Each row was made from one path, in order. Every step used is in the known rows, and no mark comes twice. Write each row's path.
(in the rows, 128 means zero)
Known rows
kekunog > pufa > fumib > famus > kulutub: [110 136 124 186 119  75 131 120  91 120 125 129 117 135 116 109 137 149
 144  70 115 127 140 112 113 131 142 142 133 129 116  75 122]
kulutub > kekunog > tefi > pufa: [133 129 143 162 132 147 120 122 171 145 126 121 113 125 110 129 127 130
 110  96 121 123 109 114  99 126 153 111 130 116 113 117 115]
nides > famus > kulutub > kekunog > novu > gemur: [124 139 141 189 101 148 132 122 130 117 108 138 108 121  78 109 135 143
 108 155 122 131 144  95  95 122 154 138 152 122 146  88 116]
novu > gemur > fumib: [126 122 129 158 118 146 134 119  96 130 128 119 112 134 105 103 128 154
 112 126 148 126 135 132 135 129 135 105 148 129 134 114 121]
kulutub > kekunog > tefi > pufa > fumib > famus: [119 141 141 188 141 120 118 126 133 148 132 123 118 117 133 110 131 145
 101  65 126 124 112 114 113 128 152 112 132 116 100 117 103]
radu > famus > fumib > kekunog > novu > gemur: [124 165 134 202 117 144 124 107  75 134 109 162 130 118  95 109 117 128
  91 132 150 114 122 116 128 126 148 133 160 116 153 108 101]
gemur > fumib > kekunog: [123 134 132 173 127 140 126 120  92 139 128 138 106 138 101 139 131 147
 122  91 144 119 140 124 138 135 130 116 125 129 149  91 125]
kekunog > tefi > pufa > fumib > famus > nides: [110 142 129 188 144 101 119 129  40 135 122 118 130 127 143 105 122 150
 103  61 125 121 106 124 117 122 140 114 135 123 131 125 114]
kekunog > tefi: [132 140 133 136 131 119 128 117 138 137 121 123 120 128 129 135 130 141
 127 107 131 128 106 128 118 127 139 124 135 122 129 115 121]
kekunog > pufa: [134 129 130 141 113 112 127 112 127 125 118 121 118 137 108 119 138 137
 135 116 111 128 128 122 112 126 141 134 136 124 129  87 125]
kekunog > fumib > famus: [109 182 133 149 116  95 130 114 108 130 116 114 122 126 141 122 139 152
 123  72 146 131 135 130 120 123 139 126 124 130 131 110 102]
radu > famus: [126 145 129 170 116 138 128 112 102 127 119 121 129 133 127 123 124 134
 124 108 144 127 122 126 128 127 144 125 141 133 117 113 123]
famus > kulutub > kekunog > fumib > pufa > novu: [124 169 141 178 116 133 135 115 149 128  93 120 104 134 102 176 154 135
 113  64 131 132 155 102  85 131 148 121 101 112 147  82 108]
nides > famus > fumib > pufa: [135 167 154 117 119 147 134 122 103 120 111 130 117 123 121 149 142 129
 102  99 150 119 133 108 121 126 141 137 105 122 166  87 108]
kulutub > kekunog > novu > gemur > fumib > pufa: [140 129 143 185 116 174 133 102 108 133 122 139 111 123  90  98 143 145
 101 123 145 136 137 100 104 123 148 109 133 113 136  98 108]
kulutub > kekunog > pufa: [143 129 129 151 108 139 121 111 139 135 117 118 109 134 105 121 141 137
 130 122 104 133 136 110 106 124 151 129 131 120 113  87 114]
pufa > novu > gemur: [121 142 138 159 117 136 133 124 129 123 105 120 122 132 115 125 136 139
  89 144 131 119 137 135 116 127 143 121 146 116 157 130 117]
tefi > pufa > fumib > kekunog > novu: [115 126 144 221 136 110 125 124 120 123 134 160 114 127  91 132 128 126
 105  86 119 116 129 113  98 131 134 125 141 121 147  79 129]
pufa > fumib > kekunog: [121 138 128 198 131 116 128 130  99 134 131 140 111 136 118 158 134 142
 121  86 130 122 143 121 120 133 128 116 133 129 143  87 126]
nides > famus > fumib > pufa > novu > gemur: [131 173 161 130 119 150 133 122 107 120  89 129 121 119 113 142 147 132
  62 128 148 110 137 114 127 129 146 131 124 108 190 107  98]
kekunog > fumib > pufa > novu > gemur: [124 177 148 163 119 120 135 109 129 130  91 115 122 129 120 150 152 144
  86  87 149 128 139 122 107 128 140 107 127 113 171 110 101]
gemur > fumib > pufa > tefi: [138 116 143 148 136 142 142 117  50 131 114 118 122 136 111 142 135 143
 119  67 150 128 131 121 140 129 131 113 112 118 153 107 120]
pufa > novu > famus > fumib > kekunog > tefi: [136 187 138 140 134 119 116 112 135 147 104 128 126 129 100 161 133 126
  82 125 148 104 113 118 153 130 144 137 134 104 172 104 103]
tefi > pufa > novu: [116 132 150 159 128 132 129 128 158 115 114 124 119 135 106 135 131 120
  90 111 121 112 129 132 103 130 144 127 128 115 152 117 126]
novu > famus > kulutub: [120 147 124 168 109 118 138 121 149 114 133 113 122 149  96 127 127 131
 135 122 154 127 141 112 114 121 142 135 133 133 136  90 136]
pufa > novu > famus > kulutub > kekunog > fumib: [127 178 127 173 106 118 127 114 168 128 103 102 110 141  89 163 144 136
 108 112 142 128 152 105 115 126 152 125 130 117 135  83 113]
kekunog > pufa > novu > gemur > fumib > famus: [116 143 139 154 118 111 122 104  81 137 103 116 123 129 107  80 142 161
  90 119 125 116 133 131 148 132 148 128 149 112 146 111 104]
nides > famus > kulutub > kekunog: [125 142 138 161 106 149 131 133 139 122 115 121 101 132  98 143 137 141
 126 119 123 128 148 101 105 128 150 137 124 131 136  83 124]
tefi > pufa > novu > kekunog > kulutub: [114  87 152 185 124 147 124 140 199 121 100 143 123 134 111 122 141 123
  84 153  80 135 125 137  87 133 149 128 122 100 160 102 132]
tefi > pufa > novu > kekunog > fumib > famus: [104 166 159 169 120  96 118 127 141 132  89 125 125 125 123 117 140 142
  75  90 129 131 124 137 100 130 150 128 114 109 147 113  99]
nides > famus > kulutub: [116 141 139 152 112 121 136 132 123 112 116 126 110 134 105 142 134 141
 130 111 132 122 141 112 111 129 140 143 127 135 149  83 133]
famus > kulutub > kekunog > novu: [125 125 128 188 110 143 136 119 147 115 121 144 103 130  85 123 133 129
 137 131 115 135 142 102  79 122 150 144 132 120 122  87 124]
fumib > kekunog > novu > gemur: [119 143 139 200 118 130 131 114 109 130 117 154 122 127  92 115 130 138
 104 137 134 123 136 117 105 123 138 129 153 120 168 103 116]
gemur > fumib > pufa: [132 130 140 149 126 147 137 113 103 126 129 126 113 136 116 131 141 142
 123  79 154 129 135 118 121 130 133 114 107 127 141  92 124]
novu > kekunog > tefi: [138 130 141 145 124 120 120 125 140 142 106 133 121 126 127 124 132 144
 117 131 124 143 100 131 104 128 144 127 125 116 128 112 118]
fumib > famus: [108 155 136 150 118 121 134 120 104 125 124 123 126 130 139 105 133 143
 122 102 144 128 135 130 120 122 142 137 122 129 133 121 112]
nides > famus: [129 150 144 132 115 133 128 125 119 119 116 120 116 128 121 136 138 141
 114 123 133 125 133 121 125 126 139 135 132 132 150  96 124]

Write each row's path
[135 117 144 163 132 146 145 117  49 135 110 116 126 135 107 125 133 151
 104  84 156 128 132 123 143 127 134 101 131 117 160 121 113] | novu > gemur > fumib > pufa > tefi
[122 150 148 157 121 126 126 120 173 116 122 108 130 143  97 128 132 118
  83 131 146 112 127 123 122 125 148 127 134 115 153 110 128] | tefi > pufa > novu > famus
[144 126 126 171 110 117 132 115 114 133 109  99 125 148  73 133 131 132
 135 117 120 130 138  96 130 120 155 137 141 114 128  82 122] | novu > famus > kulutub > kekunog > pufa > tefi
[120 134 152 173 150 125 114 119 130 151 111 138 111 128  89 148 129 139
  85  76 131 101 109 129 139 144 139 113 131 108 160 101 120] | gemur > fumib > kekunog > tefi > pufa > novu
[130 159 136 142 116 125 128 114 149 119 116 107 128 143 109 137 138 128
  96 150 147 120 136 125 133 123 144 134 137 118 154 108 124] | pufa > novu > famus
[132 155 125 149 117 147 128 115  93 126 117 130 125 127 125 125 119 127
 114 109 148 120 120 127 133 128 146 130 135 126 121 114 110] | radu > famus > fumib
[144 153 118 175 102 157 122 109  78 123 119 113 127 140  98 106 131 130
 108 168 129 139 134 100 106 104 150 133 145 119 138 101 119] | kulutub > kekunog > novu > famus > nides
[130 139 133 163 140 127 119 114 101 154 122 137 110 130 107 142 130 153
 122  82 141 118 114 124 146 137 132 112 133 122 143  95 119] | gemur > fumib > kekunog > tefi
[122 188 141 167 116  99 136 108 152 119 102 108 124 144  97 168 149 132
 109  77 162 125 144 104 110 127 142 125 112 118 165  75 118] | kekunog > fumib > pufa > novu > famus > kulutub
[130 144 114 188 114 122 116 118  21 138 114 111 120 134 132 101 141 155
 119  95  99 136 141 107 113 118 147 126 135 123 117  97 105] | kulutub > kekunog > pufa > fumib > famus > nides
[113 141 132 147 123 129 130 117  82 130 130 122 118 131 127  98 134 156
 121  93 149 125 135 131 140 128 139 128 124 131 126 111 115] | gemur > fumib > famus
[128 139 134 168 118 112 122 111 116 138 115 136 117 139  99 136 138 137
 131  98 114 121 135 117 117 130 138 134 131 124 154  76 123] | fumib > kekunog > pufa
[135 175 160 112 122 145 131 121 113 117  94 131 117 121 118 162 150 125
  79 112 139 111 135 113 126 131 144 145 107 111 183  93 104] | nides > famus > fumib > pufa > novu
[120 131 125 194 125 158 124 119 119 139 114 151 127 129 119 137 127 124
 114 115 116 119 129 123 135 133 143 129 137 119 152  92 116] | radu > famus > fumib > kekunog > kulutub
[122 136 122 198 108 155 130 118 124 129 118 123 114 137 105 129 124 133
 135 102 136 131 138 107 107 128 155 128 132 132 103 100 123] | radu > famus > kulutub > kekunog
[127 179 146 147 123 114 133 108 134 126  95 118 118 130 124 169 154 136
 101  71 141 127 138 121 105 130 138 118 109 115 162  94 107] | kekunog > fumib > pufa > novu
[126 147 141 166 122 111 119 111 124 136  98 134 118 137  94 151 144 133
 108 111 103 113 137 122 123 135 141 140 131 112 168  82 118] | fumib > kekunog > pufa > novu
[109 142 143 178 119 114 133 127 176 109 121 115 123 148  79 133 126 118
 100 116 143 111 137 115 107 127 150 136 131 118 153  97 136] | tefi > pufa > novu > famus > kulutub
[113 151 116 182 125 115 129 131  11 123 121 115 126 135 150 109 131 154
 115  88 129 131 139 126 119 118 134 125 133 132 135 120 115] | pufa > fumib > famus > nides
[134 134 137 157 101 128 123 120 137 127 108 118 102 133  85 132 143 141
 135 115 100 128 143  93 105 129 155 144 131 127 131  61 122] | nides > famus > kulutub > kekunog > pufa
[131 137 157 155 118 139 129 124 133 125  91 136 123 134 121 141 150 130
  92 125 130 139 130 125  91 129 144 131  98 107 165 103 117] | fumib > pufa > novu > kekunog
[119 132 133 189 124 145 128 120  87 143 124 134 111 136  95 119 129 154
 106 107 149 120 142 127 140 133 132 105 144 128 156 104 119] | novu > gemur > fumib > kekunog
[118 103 124 217 135 131 130 131 133 134 131 147 114 134 124 153 143 139
 125 103  95 129 146 123 118 134 129 117 137 122 153  79 132] | pufa > fumib > kekunog > kulutub
[146 158 142 129 126 135 142 117  81 126 112 112 138 137 110 146 131 121
 101  98 169 123 128 110 144 117 141 130 115 111 165 109 108] | novu > famus > fumib > pufa > tefi
[111 185 120 160 115 105 126 118  30 130 103 105 126 133 146 119 135 157
 117  74 139 136 137 128 114 114 137 123 126 131 145 118 103] | kekunog > fumib > famus > nides
[122 152 146 162 144 127 120 126 140 147 120 149 115 123 102 145 119 123
 101  75 135 104 105 121 117 132 142 122 125 113 153 107 108] | famus > fumib > kekunog > tefi > pufa
[148 114 133 151 117 133 127 116  94 140 104 108 120 134 100 135 135 137
 126 110  99 132 131 114 125 123 149 129 137 111 126 101 112] | kulutub > kekunog > pufa > tefi
[133 160 141 110 115 140 129 128 108 118 113 127 112 122 120 139 133 133
 105 127 137 117 130 120 131 126 141 140 128 126 153  97 111] | nides > famus > fumib
[145 121 123 169 116 126 120 116 128 133 126 119 106 131 111 131 144 142
 128 107  99 133 137 109 110 129 145 121 140 121 101  76 117] | kulutub > kekunog > pufa > fumib
[130 137 146 146 131 146 133 112 104 125 111 126 114 135 112 143 148 139
 100  91 145 119 136 122 126 135 136 117 107 115 157  98 121] | gemur > fumib > pufa > novu
[128 148 116 181 114 149 124 115  25 127 111 112 133 141 133 119 119 138
 120 109 134 130 121 126 122 118 142 121 141 135 135 123 124] | radu > famus > nides
[118 129 126 172 110 126 125 111  99 137 121 122 105 137  91  93 139 155
 142  83 118 128 146 104 122 131 153 135 124 125 106  77 112] | gemur > fumib > famus > kulutub > kekunog > pufa
[125 134 135 174 113 132 136 112 123 116 120 140 122 125 103  98 130 137
 108 154 132 131 129 123  99 119 142 129 158 120 144 114 119] | kekunog > novu > gemur
[133 138 137 138 117 112 124 111 135 123 101 120 118 136 106 132 144 132
 112 127 102 119 128 127 117 131 145 140 135 113 148  93 121] | kekunog > pufa > novu
[112 179 147 152 112  95 120 122 119 135  83 123 123 124 136 126 149 153
  89 109 131 139 131 138 111 129 146 134 115 111 149 113  96] | pufa > novu > kekunog > fumib > famus
[128 170 141 152 120 116 135 109 127 129 112 119 117 131 129 157 148 139
 123  58 150 135 135 116 101 125 134 113 109 127 146  89 110] | kekunog > fumib > pufa
[132 171 131 171 135 131 116 110  89 154 109 144 127 121 119 146 118 132
 110  84 147 110  99 120 146 134 144 126 138 119 138 109 101] | radu > famus > fumib > kekunog > tefi
[136 164 127 125 112 135 131 117 133 121 131 115 123 136 110 127 127 124
 109 140 160 121 130 120 134 119 143 134 133 122 138 105 115] | novu > famus > fumib
[123 149 150 167 122 144 138 117 126 123 102 124 127 132 117 133 145 134
  84 118 143 122 139 123 106 126 142 118 126 112 172 122 112] | fumib > pufa > novu > gemur
[121 149 155 166 118 108 119 129 164 128  91 126 115 129 107 143 138 134
  81 104 120 132 122 136  92 133 146 120 119 109 150 102 113] | tefi > pufa > novu > kekunog > fumib
[101 133 131 195 116 118 140 113  76 118 124 145 117 125  90  68 126 157
 121 117 147 126 137 117 117 126 145 136 149 124 137 106 117] | kekunog > novu > gemur > fumib > famus > kulutub
[112 131 150 174 124 137 131 127 151 119 110 122 123 133 102 117 128 129
  75 126 130 112 130 133 105 128 147 115 144 113 158 131 120] | tefi > pufa > novu > gemur
[132 111 145 180 138 105 116 136 145 139 120 137 117 124 122 125 127 140
 101  96 118 136  97 128  99 134 142 110 132 114 118 103 123] | novu > kekunog > tefi > pufa > fumib
[136 163 127 154 110 135 126 116 147 137 114 111 104 129 122 152 142 144
 123  95 128 139 141 117 104 124 144 112 126 125 116  97 105] | kulutub > kekunog > fumib
[126 166 160 145 140 124 115 129 129 145 111 145 114 116 101 152 124 129
  87  80 135  99 105 112 133 135 143 130 128 117 171  93 106] | nides > famus > fumib > kekunog > tefi > pufa
[111 150 126 171 120 142 125 122   4 130  99 109 126 135 125  88 132 164
  79 126 138 119 140 137 142 123 141 116 142 118 166 143 107] | pufa > novu > gemur > fumib > famus > nides
[120 128 144 176 134 136 125 129 184 133 106 127 107 129  88 146 128 126
 104  93 109 113 118 112  91 134 158 126 125 107 130 109 120] | famus > kulutub > kekunog > tefi > pufa > novu
[136 152 136 162 119 112 112 100 115 143 112 118 120 146  75 135 144 141
  99 121 134 110 136 114 163 136 141 131 141 113 164  66 122] | gemur > fumib > kekunog > pufa > novu > famus
[123 143 128 177 109 110 138 112 145 106 130 133 124 140  81 115 128 127
 132 142 146 130 133 104 103 118 145 148 142 126 139  80 136] | kekunog > novu > famus > kulutub
